What can hang from each mark:
Q814: Q323 Q967
Q371: Q458 Q984
Q323: Q371
Q458: Q315 Q814
Q984: Q40 Q371
Q967: Q371 Q814
Q315: Q458
Q40: Q458 Q984

Known rows, with every way that one mark hangs from another:
Q40{Q458{Q315} Q984}: [-0.07 -1.22 -1.64  2.87  0.28  3.39 -3.01 -1.88 -0.69 -2.51 -0.82 -1.14
  1.88 -2.05  1.49  0.58  0.49  2.34 -0.03]
Q984{Q40{Q458{Q814{Q323}}} Q371}: [ 2.49  2.34 -0.10  2.57  0.74  3.07 -0.57 -2.89 -1.50 -1.56 -0.85 -0.06
  2.14 -0.40  1.13  0.25 -0.09  1.30  0.19]
Q40{Q984{Q371{Q458}}}: [ 1.91  0.63 -0.21  1.56  0.22  2.98 -0.15 -2.87 -1.41  0.55 -0.60 -0.76
  2.76 -1.02  0.62  0.23  0.67  1.26  0.34]
Q967{Q371{Q458{Q814}}}: [ 2.94  1.47  0.87  0.77  0.12 -0.10  1.52 -1.10 -1.27  0.86 -0.06  0.19
  0.73 -0.11 -1.22 -0.03 -1.09 -0.40 -0.03]
Q967{Q371{Q458{Q315} Q984} Q814{Q323}}: [ 2.80  2.83  0.49  3.74 -0.78 -2.52  1.55 -1.02 -3.05 -1.98  0.51 -1.18
 -0.95 -0.71 -0.38 -1.47  1.44  0.26 -0.10]
Q967{Q371{Q458} Q814{Q323}}: [ 3.34  2.95  1.17  2.11 -0.99 -4.73  1.55  1.07 -2.83 -1.11  0.76 -0.53
 -1.50 -0.29 -1.49 -1.43  0.05 -0.33 -0.18]
Q315{Q458{Q814{Q323 Q967}}}: [-1.20  0.74  1.06 -0.24  0.84  0.26 -0.01  1.18  1.20 -1.33  0.18  0.65
 -0.77 -0.04  0.28 -0.56  1.94 -0.38 -0.09]
Q458{Q315 Q814{Q323 Q967{Q371{Q984{Q40}}}}}: [ 0.97  2.18  1.01  2.33  1.05  2.08  1.31 -2.12 -0.98 -2.40 -1.26 -0.43
  0.55  0.29  1.97 -0.33  2.26 -0.06  0.19]
Q40{Q984}: [ 0.34 -0.17 -0.12  1.00  0.27  0.97 -0.28 -1.40 -0.36 -0.32 -0.80 -0.44
  1.79 -0.52  1.07  0.48  1.11  0.85  0.15]
Q984{Q40 Q371{Q458{Q315}}}: [ 1.64  1.43 -1.12  2.59  0.34  6.44 -0.97 -3.91 -1.97 -0.74 -0.03 -1.18
  2.85 -1.59  1.26 -0.07  1.23  1.70  0.30]
Q371{Q458{Q315}}: [-0.06 -0.95 -1.40  0.64 -0.15  3.20 -1.21 -0.68 -0.84  0.64  0.55 -0.38
  1.13 -1.77  0.22 -0.05 -0.43  1.10 -0.04]
Q40{Q458 Q984}: [ 0.79 -0.77 -1.17  1.91 -0.09  0.49 -1.72 -1.47 -0.99 -1.11 -1.02 -0.92
  1.82 -1.44  0.64  0.78 -0.61  1.82 -0.07]
Q984{Q371{Q458{Q315 Q814{Q323 Q967}}}}: [ 1.63  1.31  0.32  0.89  0.60  3.87  0.32 -1.65 -1.07  0.14 -0.15 -0.05
  1.19 -0.46  0.31 -0.46  0.21  0.41  0.33]
Q315{Q458{Q814}}: [-1.09 -0.02  0.53 -0.43  1.07  2.80 -0.51  0.07  1.88 -1.14  0.76  1.15
  0.09 -0.27  0.03 -0.15  1.67 -0.10 -0.11]
Q984{Q40 Q371{Q458{Q814}}}: [ 2.76  1.93 -0.16  1.01  0.59  5.16  0.91 -4.02 -1.74  0.82 -0.35 -0.09
  3.17 -0.70  0.56  0.38 -0.05  0.97  0.33]
Q315{Q458{Q814{Q323{Q371{Q984}} Q967}}}: [-0.98 -0.07 -0.09  0.53  0.95 -0.72  0.32  0.35  1.15 -0.86 -0.23  0.41
 -0.36  0.56  0.48 -0.86  2.36 -0.42 -0.01]
Q315{Q458{Q814{Q323 Q967{Q371{Q984}}}}}: [-0.14  1.78  1.38  1.21  0.80 -0.50  0.91 -0.25  0.42 -1.73 -0.24  0.07
 -0.65  0.21  0.25 -0.71  2.50 -0.56 -0.08]
Q323{Q371{Q984}}: [ 0.36 -1.58 -2.04  1.25  0.22 -2.03  0.45 -1.19  0.05  0.82 -0.71 -0.36
  0.62  1.12  0.22 -0.62  0.68 -0.16  0.18]
Q40{Q458{Q315 Q814{Q967}} Q984{Q371}}: [ 1.34  0.17 -0.43  2.09  0.95  5.71 -1.10 -3.77 -0.76 -2.70 -1.41 -0.99
  2.31 -1.14  1.21  0.55  0.80  1.62  0.34]

Rows:
[ 0.21  0.31 -1.82  3.05  0.00  2.79 -0.54 -3.99 -1.60 -1.60 -0.89 -1.55
  1.97 -1.28  1.77  0.51  0.95  1.77 -0.02] => Q371{Q984{Q40{Q458{Q315}}}}
[ 1.78  0.94  0.13  2.19  0.92  4.28 -0.66 -2.43 -0.96 -0.06 -0.59  0.15
  3.02 -0.98  1.62  0.10  1.20  1.44  0.37] => Q40{Q984{Q371{Q458{Q315 Q814{Q323}}}}}
[ 2.43  1.63  0.57  0.62  0.54  2.17  0.68 -1.24 -1.00  1.47  0.04  0.80
  1.55 -0.09 -0.17 -0.21 -0.75  0.29  0.26] => Q984{Q371{Q458{Q814{Q323}}}}
[ 0.30 -0.40 -1.99  2.33 -0.25 -2.66  0.35 -0.59 -2.02  0.40 -1.32 -1.58
  0.68 -0.07  1.35 -1.00  1.05  0.50  0.17] => Q814{Q323{Q371{Q458{Q315} Q984{Q40}}} Q967}
[ 0.99 -0.01 -1.27  1.81 -0.48 -2.84  0.35  0.67 -1.36 -0.93  0.51 -0.33
 -0.79 -0.03  0.05 -1.54  1.14  0.31  0.01] => Q967{Q814{Q323{Q371{Q458{Q315} Q984}}}}
[ 1.29  1.88  0.69  2.18 -0.42 -2.98  0.49  0.91 -2.28 -0.85 -0.67 -1.42
 -1.03 -0.39  0.06 -1.05  0.52 -0.19 -0.01] => Q814{Q323 Q967{Q371{Q458{Q315}}}}
[ 0.12 -1.10 -1.41  1.31  0.61  0.20 -1.42  0.41 -0.04 -1.71 -0.87  0.02
 -0.08 -0.20  0.62 -0.30 -0.65  0.69 -0.01] => Q40{Q458{Q315 Q814{Q323{Q371} Q967}}}
[ 2.00  2.14 -0.22  1.92  0.70  5.53  0.24 -3.44 -2.02 -0.56 -0.60 -0.65
  2.64 -0.95  1.50 -0.09  1.05  1.14  0.38] => Q984{Q40 Q371{Q458{Q315 Q814{Q323 Q967}}}}
[ 2.77  2.71  1.27  2.28 -0.77 -2.80  2.89 -2.06 -2.10 -2.42  0.18 -1.31
 -1.52  0.53 -1.21 -1.07  1.64 -0.75 -0.01] => Q967{Q371{Q984} Q814}
[ 1.48  2.66  1.38  2.52 -0.42 -5.20  2.00 -0.09 -2.17 -1.00 -1.34 -1.59
 -1.34  0.80  0.33 -0.91  1.22 -0.79  0.06] => Q814{Q323 Q967{Q371{Q984}}}
[ 0.49  0.94 -1.00  2.62  0.28  1.51  0.54 -3.40 -1.78 -1.43 -1.45 -1.17
  1.62 -0.72  1.98  0.48  0.88  1.26  0.03] => Q371{Q984{Q40{Q458{Q315 Q814{Q323 Q967}}}}}
[ 0.84 -1.65 -2.81  1.14  0.48  2.04  1.02 -3.32 -1.06  1.16 -1.07 -0.78
  2.50 -0.05  0.90 -0.21  0.60  0.59  0.28] => Q323{Q371{Q458{Q315 Q814{Q967}} Q984{Q40}}}
[ 0.68 -1.34 -1.64  2.81  1.15  1.93 -2.57 -0.81  0.00 -1.84 -1.18  0.39
  2.24 -0.86  2.01  0.28  0.28  1.95  0.07] => Q40{Q458{Q315 Q814{Q323{Q371}}} Q984}
[-0.01 -0.15 -0.48  1.05  0.48  1.16 -1.17  0.12 -0.32 -1.97 -0.68 -0.02
 -0.12 -0.73  0.73  0.08 -0.78  0.83 -0.09] => Q40{Q458{Q315 Q814{Q323 Q967}}}
[-0.03  1.52  0.85  0.97  0.79  2.03  1.27 -2.35  0.22 -2.04 -0.38 -0.60
  0.31 -0.12  0.28 -0.26  2.83 -0.33 -0.01] => Q315{Q458{Q814{Q967{Q371{Q984{Q40}}}}}}
[ 1.80  0.37 -0.77  2.69  0.16  2.21 -1.68 -2.76 -1.28 -1.60 -1.03 -1.13
  2.15 -1.21  0.60  0.45 -0.02  1.83  0.18] => Q40{Q458 Q984{Q371}}
[ 0.63 -2.17 -2.43  0.55  0.41  0.89  1.05 -2.19 -0.48  1.66 -0.73 -0.43
  1.48  0.28  0.16 -0.46  0.09  0.12  0.26] => Q323{Q371{Q458{Q315 Q814{Q967}} Q984}}
[ 0.73  1.76  1.31  1.86  1.00  1.23  1.26 -1.21 -0.54 -2.01 -0.99 -0.13
 -0.17  0.51  1.35 -0.53  1.84 -0.42  0.17] => Q458{Q315 Q814{Q323 Q967{Q371{Q984}}}}
